Each row was made from one walk, in order. Every step used is in the known rows, and no mark comes twice. Write each row's walk.
In the rows, zero is written as 128.
Known rows:
S/K/L: [130  82 158 154 142 127 146 146 152 140 137 118  87  92 135 112 116 137
  98 195 145  89 150 120 160  67 117 138 109 109 127  68 139  68  73 125]
S/K/L/N: [132  91 165 142 132 106 157 147 145 137 132 125  84  97 147 114 112 127
  95 209 147  84 153 100 166  65 102 160 121 122 135  66 138  70  76 124]
U/P/D/K/S/N: [149  36 119 130  41 134 163 132 123 140 129 167  75 136 139 112  86  90
  91 143 109 108 151  89 128  89  92 152  93 106 161 152 133 101  68 177]
P/L: [156  95 132 125 124 124 174 147 146 115 104 133  98  72 113 140  88 122
  96 155 111 108 185 109 107  90  84 140 111 164 151 103 149 107 123 107]
K/L: [158 118 159 131 121 113 148 129 130 129 132 120 126 103 121 122 121 136
 129 206 103  82 141 119 152  70 101 138 136 140 158  92 135  79 107 127]
P/D/N/L/K: [161 117 129 133  94 127 121 172 147 145 100 143 101 117 114 149 124 126
 114 174  95 119 145  94 131  84 100 178 104 147 173 146 150 115  89 120]
N/L/P/S: [124 144 116 141 122  97 120 141 176 145 131 129 187 131 143 142 106 125
 108 211 139 125 167 115 171  93  77 187 188 166 117 119 157  65  76 130]
L/P/U/N/D/K: [112 113 152 112 111  98 136 170 142 133 125 157 153 114 123 149  90  78
  75 172 128 122 155 176 138  92  61 158 171 170 122 128 141  92  82 123]
L/P/D/N: [133 117 142 125  78  99 132 175 148 128 110 141 108 115  99 175 115 122
  56 170  87 136 160 139 131  89  65 163 139 168 175 142 143  92  72 128]
S/P: [142  91 129 135  98 108 180 127 142 106 132 122 103 106 140 127 125  94
 107 194 113 109 172  95 110 103 126 151 139 104 177 147 188  96  82 142]
D/N/U/P/L/K: [171  83 177 166 140 144 163 151 124 128 103 137 125 110 103 141 130 124
 120 176  91 103 140  92 108  41  82 171 115 111 165 136 105 135  72 126]
N/U/P: [161  45 169 174 138 119 175 126 131 133 124 157 138 129 123 105 107 111
 109 186 105 124 144  92 140  47  91 140 142 111 149 136 118 105  71 157]
D/K/L/N/U: [150 123 162 123 131 135 161 109 139 107 153 141 107 109 132 137 143  99
 118 177 101  97 118  89 170  57  68 162 142 123 131 120 124  98  68 133]
U/N/L/P/C: [136 111 127 128 122  87 134 136 141 115 107 146 165 107 145 114 100 101
 105 181 143  85 161 126 149 119  79 181 170 166 132 133 125  99 116 116]
N/D: [130 102 142 154 118  85 172 128  88 142 105 149 142 107 114 141  87  71
 119 153 128 119 127 157 136  68 115 144 144 140 119 131 156 115  96 138]
N/L/K/D/P/S: [134 165 101 161 120 116 132 133 145 150 117 146 158 125 157 115 103 114
 128 206 128  94 175  82 173  82 112 195 188 143 119 135 158 114 113 138]
S/N: [139  75 124 144 123 161 147 134 127 113 123 157  98  65 103 119 103 113
 112 176 137  85 151 136 156 111 108 140  86 130 187 103 158 110  83 138]
U/N/D/K/L: [143  86 135 132 118  97 156 110 103 103 105 163 139  90 137 131 100  59
 109 151 126  74 111 148 139  98  92 162 148 136 113 126 118 124 114 130]
P/L/N: [155 109 141 111 110  97 188 147 136 113 105 146  91  81 131 141  83 108
  97 176 117 102 189  82 115  92  67 171 130 179 159 102 143 107 125 106]
K/S: [152  94 127 109 104 133 184 137 103 117 129 142 113  99 144 135 105 114
  77 147 132  72 148  72 141  84  55 162 148 100 130 128 156 130  95 115]
D/K/L/P: [134 134 147 121 113 136 148 115 145 110 155 128 113 113 124 151 138 104
 102 163 101 101 130 130 163  68  70 145 148 133 127 121 130  84  64 134]
P/U/N/L/K/D: [143 110 134 114 128 128 110 180 141 144 111 157 156  96 152  98  94  97
 130 194 144  81 160 131 129  93  96 168 153 159 124 120 151 114 134 114]
C/P/L: [158  75 162 156 114 126 177 144 127 117  84 141  77 111 126 142  74 135
  73 160  81  66 179  82  89  75 111 136 127 168 170 130 139  99 101 132]
S/N/D/P/L/K: [131  72 123 168 121 144 181 135 115 145  92 177 111  66 101 127  74  69
 113 173 140  99 162 142 161 107 119 157  95 132 162 119 157 133  90 148]
K/L/N/U/P: [165  99 188 134 116  84 167 126 130 134 130 141 132 123 145 111 116 122
 129 237 103  90 142  77 164  55  76 169 154 141 165  98 115  81  96 141]
C/P/S/K/D: [132  74 151 182 121 133 133 140 140 129 104 148  85 124 137 144  96 145
  46 177  86  65 152  73 121  81 150 163 132 128 131 119 146  92  81 150]
D/N/L: [154 128 134 150 137 141 130 147 126 131 101 109 147 105 112 153 145 127
 147 184 130  85 124 111 119  53  86 175 115 134 149 146 136 110  72 110]
D/P/S: [127 110  93 177 139 126 161 126 139 137 120 147 129 106  90 165  82 100
  52 181 117  94 161  72 128  96 121 192 130 127 121 150 138  97  67 145]
C/P: [145  89 161 164 118 119 164 133 109 113  97 137  87 132 127 137  85 134
  76 165  88  57 155  92 103  69 121 141 145 153 169 142 142  94  80 144]
N/D/K/S/P: [131  90 136 132 100 117 192 114  96 129 125 154 128 111 143 148 112  42
 112 132 126 116 114 124 147  72  91 159 148  90  99 156 167 136  75 142]
L/K/S/N/U/P: [148 104 144 129 110 143 190 139 111 126 135 173 110 113 156  90  85 115
 101 174 112  85 182  75 170  95  79 180 173  95 158 105 143 147  90 136]
L/N: [139 137 144 118 108  75 178 134 104 105 120 145 103 115 137 139  95 103
  97 192 130  90 157  82 135  83  74 188 160 165 163 121 143 100  95 124]
C/P/L/K: [152 100 164 153 120 121 183 145 123 114  90 149  78 120 136 130  67 140
  79 166  74  66 194  77  99  81 114 150 150 170 170 119 141 108 106 130]
L/N/D: [132 126 154 133 104  55 187 132  84 125 106 156 125 118 140 143  85  70
 110 186 134 108 137 109 144  74  84 188 166 161 143 127 149 110  97 132]
D/K: [132 125 122 129 123 151 158 113 126  97 146 138  94 105 113 151 127  95
 102 127 116 100 127 118 140  72  89 145 127 122 123 141 139 107  64 134]
N/L/K/S: [144 156 119 128 126 117 161 136 138 143 126 140 157 129 175 102  97 122
 139 193 147  90 179  75 172  84  74 189 198 131 124 117 161 112  98 117]
P/S: [135 119 120 142 134 122 127 136 154 118 143 140 139 108 107 151 102 135
  78 178 103 111 145  92 136 111 128 183 143 130 116 100 153  91  86 128]
D/P/L: [140  91 100 165 128 128 195 134 134 133  91 142 101  81  94 158  74  93
  66 162 125  90 189  86 109  84  94 162 109 152 145 154 134 111  92 132]

Write each row's walk:
[150  53 123 140  46  97 160 141 119 150 120 151  88 148 133 111  72 103
  97 165 103 119 164 103 106  83 113 146 109 136 168 146 133  84  84 175] : U/P/D
[138  74 163 150  83 106 166 130  92 155 125 134 117 150 119  87  80 108
 129 153 112 113 173 106 116  81 141 143 112 118 150 144 125  89  87 158] : U/P/C
[161  48 191 174 143 122 169 134 127 146 125 160 140 134 111  93 111 114
 116 173  99 134 153  87 149  56 111 141 127 104 147 144 116 108  77 150] : N/U/P/C
[132 113  88 174  98 130 132 130 116 134 102 155 108  87 113 153 117  95
  54 171  98  77 140  94 138  74 130 169 126 125 129 163 149 135 128 153] : K/D/P/S
[135 111  94 174  91 126 149 131 100 128  92 150  95  83 115 147 120  87
  67 165 106  65 144 107 134  60 116 148 123 131 146 176 147 141 131 155] : K/D/P
[140 133 187 124 110 100 137 144 138 143 135 118 142 115 113 122 121 138
 114 204  91 109 163 136 173  83  99 145 152 154 156  98 134  68  99 121] : K/L/P/C
[143  85 143 108 140 127 125 179 133 129 115 152 138  90 123 114  86  99
 108 177 140  85 154 139 107 101  92 154 129 157 130 114 144 104 113 111] : P/U/N
[140 102 109 156 122 105 205 137 126 130  90 148  95  87 103 158  68  84
  65 177 129  88 191  65 111  81  81 181 120 163 152 153 130 111  91 133] : D/P/L/N
[147  63 128 122 101 149 182 134  94 131 116 164 119  77 139 125  98  89
  97 150 145  76 135 104 164  97  69 162 116  89 140 120 165 142  89 128] : K/S/N/D
[140  86 111 148 128 160 136 133 146 130 118 152 131  76 125 109 111 115
 144 198 157  90 155 126 177 107 101 151 100 138 171 109 164 102  83 137] : S/N/L
[126  81 160 144 118 113 138 162 171 152 134 127  86 103 137 125 116 134
  71 198 131 110 162 128 169  76 101 144 121 128 133  74 141  58  69 128] : S/K/L/P/D
[161  90 146 171 100 143 126 144 101 126  92 143 110  90 118 141 161 108
 102 168  83  78 113 110 126  31 102 149 108 111 157 165 126 154 121 144] : K/D/N/U/P
[148 155 139 149 139 137 133 152 125 132 107 115 147 112 120 145 137 130
 151 188 125  83 140 106 129  59  90 189 139 132 153 136 134 122  78 110] : D/N/L/K
[127 104 126 173 124  93 200 132  98 157  85 159 132  98 107 150  61  56
 101 157 125 115 164 132 131  70 115 166 141 143 116 147 146 129 101 140] : N/D/P/L/K
[150 122 124 152  93 144 122 146  95 116  93 130  97  77 112 157 161 113
  98 160  91  65 113 125 118  45 109 150 107 125 160 157 140 150 131 129] : K/D/N
[139 127 136 122 111 132 187 139  96 125 130 171 112 102 152 107  80 102
 106 164 122  84 175 100 171 106  88 181 176 103 147 100 161 151 101 127] : L/K/S/N/D
[151  59 129 139  74 105 186 135 119 138 111 138 101 122 135 109  63 107
 109 164 118 102 185 104  93  76  98 141 116 143 154 124 125  89 100 155] : U/P/L
[134 117 148 116  85  75 203 119  93 119 122 156 115 120 160 148 105  47
 105 171 133 105 134  83 149  76  69 199 167 125 131 147 160 124  80 137] : L/N/D/K/S/P
[138 124 175 113 113 107 129 164 154 147 136 125 151 115 120 128 111 132
 111 222 104 103 157 149 156  71  75 143 158 163 149  86 141  61  95 122] : K/L/P/U
[143 143 127 118 120 123 159 151 152 151 131 138 165 130 183  94 101 110
 148 208 146  99 188  75 162  89  82 190 194 121 126 127 180 108  95 119] : N/L/K/S/P/U
[160 103 144 167 113 149 123 148 108 120  93 141 111  75 110 154 171 113
  99 167  82  79 110 112 131  37  99 148 110 116 156 160 134 161 128 132] : K/D/N/U
[143 132 129 147  97 142  97 168 123 140  94 128 136  90 128 151 157 111
 114 184 108  78 126 137 132  45  91 162 126 141 145 158 148 135 126 126] : K/D/N/L/P/U
[134 114 163 135 110 102 127 139 157 145 135 137 157 105 119 142 113 126
 103 224 100 106 145 147 182  95  98 163 154 146 143  78 141  70  90 139] : K/L/P/S/N/D
[166 112 187 131 132  90 164 130 136 127 130 140 133 111 136 118 126 126
 125 237 101  90 138  79 172  57  76 169 156 148 164  92 125  90 101 127] : K/L/N/U
[141  98 135 110  99 163 185 114 123 105 153 137  93 110 141 137 141  81
  97 121 110 101 142  66 145  90  83 162 126  67 119 161 163 129  65 127] : D/K/S/P/C
[141 138 118 155  93 135  96 150 128 133  98 129 139  92 129 161 163 118
 100 183  98  83 120 122 142  56  98 173 130 133 136 152 146 135 125 131] : K/D/N/L/P/S
[151  92 116 121  83 137 136 147 146 120 128 160  66 113 109 153 118 102
  78 132  88 136 140 100 138  92  99 147  95 140 153 152 155 105  78 141] : P/D/K
[126 117 153 142 110 102 154 116 118 143 134 148 154 118 118 156 109  68
 114 159 108 128 109 157 166  68 102 159 155 126  92 121 147 102  72 143] : N/D/K/L/P/S
[148 101 108 132 128  97 139 124 135 104 102 146 152  96 153 113  99 101
 115 182 153  68 144 114 137 114  81 175 163 155 132 128 128 107 119 121] : U/N/L
[134 105 103 162  97 138 134 155 108 148  94 153 105  86 113 142 114  84
  77 172 113  75 149 114 127  58 117 147 115 135 136 174 150 137 129 147] : K/D/P/U
[136  76 157 185 124 142 126 146 137 129 100 141  85 121 127 154 107 145
  49 174  84  57 141  76 114  73 147 170 121 121 134 125 139 101  72 143] : C/P/S/K/D/N
[127 129 151 128 105  72 186 121  89 119 119 156 116 119 142 150  95  56
 113 167 132 111 128 108 151  69  77 188 159 151 130 135 143 116  84 138] : L/N/D/K
[133 124 147 119  95  75 195 121  85 120 122 158 118 118 151 149  96  56
 102 163 135 103 129  90 154  70  62 197 163 138 119 139 146 126  84 132] : L/N/D/K/S
[156  70 112 109  72 160 147 147 143 121 132 172  61  96 123 148 117  96
  73 125  97 117 137  82 155 105  78 154  85 114 152 146 160 126  77 137] : P/D/K/S/N
[143 136 121 156  89 132 107 151 112 129  91 127 129  91 130 155 164 113
 108 178 103  76 125 132 138  46  90 161 131 140 148 161 143 139 125 129] : K/D/N/L/P
[156 135 135 129 109 134 164 158 130 118  94 145  90  73 128 136 102 122
 103 162  87  89 192 104 116  81  95 162 133 157 159 105 143 146 149 107] : P/L/K/D/N
[113 109 153 113 111  87 136 179 140 138 117 152 161 112 124 139  83  88
  74 182 132 120 161 179 132  97  67 160 178 177 128 120 145  88  92 121] : L/P/U/N/D
[131  84 111 153 140 127 161 157 128 143 101 156 130  93  99 138  70  77
  74 178 146  75 166 105 108  89  99 172 120 147 129 161 134 108  85 133] : D/P/U/N
[141 172 135 145 103 127 141 149  98 118 109 148 100 104 133 128 124 120
 108 170  85  74 158 116 139  69 115 173 168 130 162 125 144 158 130 128] : L/K/D/N
[142  66 145 121 105 105 164 157 143 130 118 141 135 100 148 117 108  64
 121 200 129 110 165 124 101 113 124 157 135 113 153 145 188 102 101 131] : S/P/U/N/D
[142  54 125 127 109 160 181 151 101 150 110 169 127  76 132 127  87  76
  93 156 151  77 142 100 157  94  72 166 108  89 130 133 167 142  84 129] : K/S/N/D/P/U
[124  95 124 182 125  89 190 122  85 156  90 153 143 108  98 153  74  51
  98 160 136 109 136 142 133  63 119 156 138 135 116 160 146 120  82 152] : N/D/P
